Each row was made from one small tree. The marks that hang from a mark follow it in brackets, in the order of their numbers. Every link used is in the known rows. Write each row's tree.
Known rows:
q185{q593 q931{q638 q857}}: 19.3	1.6	-15.1	15.7	2.7	16.8	9.9	-2.2	-47.7	41.8	-12.0	26.5	-45.6	-12.6	1.6	53.0	-14.1	-24.8	9.2
q185{q593 q931{q638 q857 q876}}: 19.2	36.5	-11.8	6.4	4.8	13.4	10.4	-4.5	-43.9	46.9	-5.2	11.9	-18.8	-22.9	12.9	47.7	-6.8	-11.5	7.5
q857{q593 q931}: -8.3	-53.7	31.4	23.8	9.6	-5.6	-52.7	1.6	40.3	-0.8	40.5	-13.2	-9.9	-12.2	-1.3	7.8	17.0	-27.9	-17.8
q638{q593 q931{q857}}: 28.2	-35.0	2.3	6.2	3.3	-7.6	6.0	1.0	43.1	-19.8	25.2	-27.4	-38.6	-3.4	-9.1	48.8	-7.7	-29.7	8.1
q876{q593{q185} q931{q857}}: -4.8	9.7	9.9	10.5	31.5	-3.9	-2.0	-12.1	19.6	-32.3	31.3	-31.5	13.1	-26.6	6.2	-1.6	-8.7	2.8	6.5
q638{q931}: 0.3	-53.3	4.0	10.1	-11.0	-19.3	-37.9	-15.3	26.1	3.4	24.1	-10.7	-39.4	19.7	-20.8	-2.8	-25.8	-26.5	14.6
q593{q185{q931{q857 q876}}}: 16.9	6.7	4.9	23.2	22.2	-2.6	-1.3	-13.2	27.5	18.2	18.3	-26.2	-5.1	-33.7	24.7	2.5	1.9	8.5	4.1
q593{q185}: -11.1	-48.7	48.1	14.4	-10.4	-11.5	-36.0	-18.7	33.6	5.5	24.0	-16.1	-39.0	-7.1	-4.0	-19.7	-3.1	-30.6	7.9
q876{q593{q185{q931{q638}}}}: 2.2	-7.1	17.4	2.7	25.3	19.0	-2.7	-23.1	-19.6	35.7	14.7	-2.7	-14.7	-7.7	-17.8	-26.0	-34.2	-38.5	12.5
q185{q593 q931{q857 q876}}: -0.1	30.1	-8.3	21.0	6.7	8.8	-1.2	-5.6	-24.8	35.3	12.6	5.3	-4.4	-14.1	12.0	38.8	2.5	6.3	4.7
q876{q593{q185} q931{q638 q857}}: 13.3	20.6	6.8	-4.5	25.7	0.4	13.2	-12.8	-0.3	-20.2	14.5	-27.1	2.3	-32.4	10.3	4.1	-19.5	-13.9	7.5
q185{q593 q931{q638}}: -5.6	-22.2	-0.6	5.6	1.1	22.5	-9.0	-6.5	-54.2	56.8	-3.7	35.7	-41.0	-0.7	-21.1	22.9	-16.8	-42.5	15.7
q369{q593{q185}}: -19.1	-57.3	60.3	9.8	-7.7	-0.1	-2.6	-12.9	41.2	0.5	54.2	-41.7	-43.2	-14.2	6.7	-41.4	-9.0	-31.4	1.9
q369{q593{q185{q931{q638 q857 q876}}}}: 26.4	8.7	15.3	-0.1	21.2	19.7	42.8	-5.5	16.5	26.7	31.1	-43.3	-17.7	-47.5	35.2	-13.9	-11.1	-12.3	1.9
q857{q593}: -32.1	-52.6	43.7	21.2	-3.5	-3.7	-22.4	2.3	19.5	1.0	37.2	-10.3	-7.0	-11.6	6.1	13.8	12.0	-31.3	-6.4
q931{q638 q857 q876{q593}}: 20.4	42.4	34.6	1.8	-10.2	-7.6	-4.5	-20.4	-20.4	18.1	18.9	-25.9	10.0	-12.1	19.2	19.5	-20.1	-12.3	-0.4
q593{q185{q931{q857}}}: 16.7	-28.8	-2.9	32.8	16.3	2.2	-2.5	-11.1	23.6	6.4	10.7	-12.2	-37.6	-21.8	14.1	3.2	-3.9	-5.5	8.2

Write each row's tree:
12.4	-6.4	47.2	-10.6	16.3	0.5	-31.0	-4.0	49.9	3.9	35.7	-34.1	-2.1	-46.9	14.4	2.9	17.8	-34.1	-15.4
q857{q593{q185} q931{q638 q876}}
-2.7	-51.2	23.5	8.9	33.3	27.8	1.4	-0.3	24.4	25.2	21.6	-13.9	-29.3	-15.1	-19.3	-5.1	3.6	-44.2	9.3
q638{q593{q185{q931}}}
17.9	-24.6	-8.1	10.7	7.1	-9.6	-3.4	1.1	-8.3	-6.5	-4.4	-2.1	-11.2	-17.2	17.0	28.6	0.4	-12.7	9.7
q876{q931{q638 q857}}
4.3	-15.7	19.4	-13.1	7.9	-2.3	-14.4	-3.7	38.4	5.7	37.7	-31.2	-7.1	3.2	-22.8	16.7	-4.9	-34.0	11.6
q638{q593 q931{q876}}
-8.1	-15.7	18.5	15.9	21.2	5.9	-20.9	-16.0	23.7	35.1	25.8	-16.3	-7.0	-15.5	0.2	-26.7	0.6	-10.8	6.3
q593{q185{q931{q876}}}
9.9	-41.3	57.8	-15.5	3.6	14.2	-0.8	-4.7	22.5	12.4	14.8	-16.6	-46.4	-19.5	-12.8	8.6	-1.4	-68.7	7.0
q931{q638{q593{q185}}}
4.8	-12.9	31.8	-19.1	16.5	1.2	-6.3	-9.4	66.0	-5.2	42.2	-44.0	-14.4	-15.7	-19.2	3.3	-4.7	-39.4	9.8
q638{q593{q185} q931{q876}}
34.3	-7.1	52.4	-22.2	17.9	14.5	-30.5	-3.7	49.7	21.4	25.8	-38.1	-19.9	-31.4	-5.6	5.1	12.0	-52.8	-7.8
q857{q931{q638{q593{q185}} q876}}
-4.5	30.2	58.8	-15.7	-0.1	1.4	-16.2	-30.3	1.7	22.3	27.0	-31.6	2.7	-16.0	-3.0	-24.2	-25.4	-36.9	4.7
q931{q638 q876{q593{q185}}}
5.6	-32.8	-5.9	20.2	4.8	-14.6	3.6	1.0	44.5	-27.4	34.9	-22.7	-19.0	-18.1	14.7	47.8	-3.8	-9.0	0.2
q638{q931{q857{q593}}}
-27.4	-9.2	20.4	1.0	29.9	-3.1	-21.0	-16.7	11.4	-20.3	37.7	-22.1	17.4	-11.6	-15.9	-32.1	-13.2	-18.1	7.8
q876{q593{q185} q931}
1.3	35.2	35.5	14.0	-7.7	-14.4	-13.7	-21.5	0.8	7.5	34.0	-33.4	20.2	-4.0	19.5	11.2	-10.4	3.9	-6.4
q931{q857 q876{q593}}
-15.3	-56.9	24.2	16.8	20.7	22.2	9.1	-8.4	26.8	18.2	47.8	-27.3	-31.1	-15.7	-1.8	-45.9	-12.1	-21.9	4.7
q369{q593{q185{q931}}}
-25.0	-49.7	17.0	20.9	34.1	17.4	-2.2	1.7	29.1	9.9	33.5	-7.9	-10.4	-33.4	-0.7	-8.1	8.2	-25.9	0.2
q857{q593{q185{q931}}}
14.3	42.6	4.0	1.3	0.9	-18.9	-8.7	-23.0	21.0	-6.9	39.9	-40.0	10.6	3.4	1.4	18.1	-32.2	7.5	5.8
q638{q931{q857 q876{q593}}}
-3.0	25.6	26.3	-11.4	10.9	-9.8	-17.2	-31.9	38.6	-0.9	50.3	-43.9	4.3	2.7	-21.6	-26.7	-34.0	-12.6	9.9
q638{q931{q876{q593{q185}}}}
-10.8	3.2	32.8	20.6	0.9	-9.3	-0.5	2.6	26.4	-6.3	38.3	-29.0	15.4	-33.0	39.3	33.9	23.6	0.6	-12.8
q931{q857{q593} q876}
20.6	7.6	16.1	5.6	37.1	20.7	21.0	1.1	32.7	15.0	26.2	-34.1	-5.1	-38.9	17.6	18.9	14.5	-11.6	0.7
q638{q593{q185{q931{q857 q876}}}}
-4.1	-35.1	-7.7	37.8	25.5	8.9	8.8	8.6	6.5	8.4	24.5	-4.2	-1.4	-27.7	24.6	32.3	12.1	-2.3	-7.5
q185{q931{q857{q593}}}
